Each row comes from the steps of one path. Every step used is in the known rows, and no mark comes twice. Write the path behind each row, first mark first.
Known rows
tekam, lelati, pavuvi, vopi, makab, kebiko, nima: [-21  16  19 -32   6 -16  27 -14 -13   5 -17  25 -15  33 -16 -38 -26  -6
  10]
makab, kebiko, tekam: [ 17  33   7 -15  -8 -18  14 -12 -49  11  -4 -17  -3   8  29 -38   5  -6
  33]
lelati, makab: [-25 -40  32  -4  -2 -13   8 -17 -37 -36 -20 -10   1   1 -30 -35 -24 -11
  32]
vopi, makab, kebiko, tekam: [ 13  14  -7 -28 -14  -7  18   2 -37   8 -33 -17  -5  -4  12 -17  -8   7
  -1]
pavuvi, lelati: [ 13 -29  17  19  -2 -15 -21  12 -20 -11  -2   9 -23   0 -29  -6   1   1
   3]
nima, vopi, makab, kebiko, tekam, lelati: [ 18  42  -4 -11 -38  14   5  18 -20 -24 -19   7 -15  -8   9   7  -1  -8
  -9]
lelati, nima, vopi, makab, kebiko, pavuvi: [ 15 -12  24 -22 -44  15  11  12  11 -25  13 -11 -21  -8 -17 -33  13  25
 -18]
lelati, nima, vopi, makab, kebiko, tekam: [ 16  -1  18 -19 -38  21   2   8   1 -22  18 -17 -16 -10 -23 -34   5  22
 -10]
pavuvi, vopi, makab: [  2  13  42 -15   2  -8  -4  -5  -9  10 -18  12  -6   3   5 -26 -41  10
   5]
nima, vopi, makab, kebiko, tekam, lelati, pavuvi: [ 13  35   4 -20 -31  14   9  16 -17 -26 -14  11 -14  -4   0  -2  -5  -2
  -3]
kebiko, nima, vopi: [  4  48  40  10 -24  15  -9  23  15 -12   7  11 -25   8  16  -1 -32   7
  19]
vopi, makab, kebiko: [  0   0  -3 -30 -25  -9  26   0 -27   0 -42 -11  -8   2   7 -11  -4  11
 -11]
kebiko, pavuvi: [ 30  -6  54  -7  -9 -30   4  12  -8  -8 -14  -7 -15  -8  30 -28  -1 -13
  10]
pavuvi, vopi, makab, kebiko, tekam, lelati, nima: [  2  24  15 -27   3  -5  10 -11 -18  21  -7   9  -7  15   6 -46 -22  15
   5]
nima, vopi, makab, kebiko: [ 12  29   7 -13 -45  15   7  19 -10 -30 -19   7 -15  -9  10  10  -1   5
 -11]
kebiko, makab: [  6  21  18 -27 -31  -7   6 -10 -31 -19  11   8  16   4   2 -34   4   9
   2]
pavuvi, lelati, makab, kebiko, tekam, vopi: [-18 -42  -5  -1  11  -6   4   8 -44 -20  11  10 -23  -2 -41 -28  11  11
  34]
tekam, lelati, pavuvi: [-12 -10  32 -18  -4 -26  15 -19 -24 -17 -23  10 -12  17 -34 -32 -18 -32
   7]
vopi, makab: [  6 -12  18 -16 -20  -8   5   5 -18  -8 -44 -13  -9 -12 -10  -3 -23   0
 -16]
vopi, makab, kebiko, tekam, lelati, nima: [  9   7 -15 -32 -19  -5  24  -2 -33   8 -29 -18  -8   1  -4 -27   0   7
 -11]

Which path is each row?
[ -2   4  -4 -16 -41   1  18  -5 -11 -21 -13   0 -18  10 -32 -25  13 -13
 -23] => tekam, lelati, nima, vopi, makab, kebiko
[-14 -26 -10  10   0   2   1  15 -24 -23   9  19 -23  16 -29 -16   4  21
  22] => pavuvi, lelati, makab, kebiko, nima, vopi
[-18 -36 -10   7   7  -7   4   9 -30 -13   3  13 -21  19 -31 -24   2  21
  24] => pavuvi, lelati, makab, kebiko, nima
[-21 -29  15 -22  -3 -20  33 -12 -41 -24 -18  -7  -2  13   3 -47   3   1
  35] => lelati, makab, kebiko, pavuvi
[-33 -14  25 -49 -29   1  37   7 -21 -15 -13   2 -33 -29 -22 -11   8   6
  16] => tekam, vopi, makab, kebiko
[-36  -3  25 -48 -27   6  38  13 -12  -8  -8   5 -38 -23 -17 -10   1  13
  20] => tekam, vopi, makab, kebiko, nima
[ 13 -10  -8 -27 -17 -13  25  16 -21   4 -36  -3 -17   1  13 -11  11  19
 -16] => vopi, makab, kebiko, pavuvi, lelati
[-32   1 -10 -12  -9 -18  31 -18 -39 -15 -30   6  -8  29 -19 -32  -6 -25
  17] => tekam, lelati, makab, kebiko, nima
[-24 -34  20 -50 -25   4  37  19  -9 -13   4   5 -43 -29 -31 -21  25  23
   8] => tekam, vopi, makab, kebiko, pavuvi, lelati, nima
[-12 -15  65 -37  17 -11   8 -12  -4  -4  -2  19  -8  12 -21 -47 -48  19
  21] => lelati, pavuvi, vopi, makab
[ 11  -1   1 -34 -21 -14  31   9 -21   3 -40  -9 -12   0  23 -16   4  12
 -14] => vopi, makab, kebiko, pavuvi
[ 33 -24  35   6   2 -27  -7  25  -8  -6  -4   7 -26  -4  11 -20  12  -1
   2] => kebiko, pavuvi, lelati
[-20 -11  -5 -15  -9 -26  33 -17 -44 -21 -34   4  -7  21 -14 -36   8 -32
  13] => tekam, lelati, makab, kebiko, pavuvi
[-17   5  20 -33   2 -21  26 -20 -22  -2 -23  22 -11  26 -21 -39 -19 -13
   5] => tekam, lelati, pavuvi, vopi, makab, kebiko
[  3  45  27   2 -26  20  -4  29  17  -9  -5  10 -25   5  13   6 -34  14
   6] => kebiko, nima, vopi, makab
[-11 -12  78 -29  19 -17   2 -18  -5  -6  11  20  -7  15 -17 -54 -45  12
  35] => lelati, pavuvi, vopi
[  7  30  24 -23   7  -7   4  -7 -22  21 -11  10  -4  10  22 -35 -30  15
  15] => pavuvi, vopi, makab, kebiko, tekam
[ 19  29  10 -16 -42  12   9  24  -6 -28 -18   9 -17 -11  21   6   5   5
 -11] => nima, vopi, makab, kebiko, pavuvi
[  6  38   6 -26   5 -20  21 -19 -46  15   0   2  -4  23  19 -51  -2  -8
  35] => makab, kebiko, tekam, lelati, pavuvi, vopi
[ 20  -1   5 -17 -23 -12  22  14 -12  -5   8   5 -23  12  21 -32  38  20
   6] => makab, kebiko, pavuvi, lelati, nima, vopi
[ -2  50  10 -13 -30   3  22   6  -8   0   1   7 -19  25  34 -16   0  15
  24] => makab, kebiko, nima, vopi
[ -4  15  -4 -28 -22  -2  28   7 -15  10 -35  -6 -14  11  14 -10 -13  21
  -5] => vopi, makab, kebiko, nima
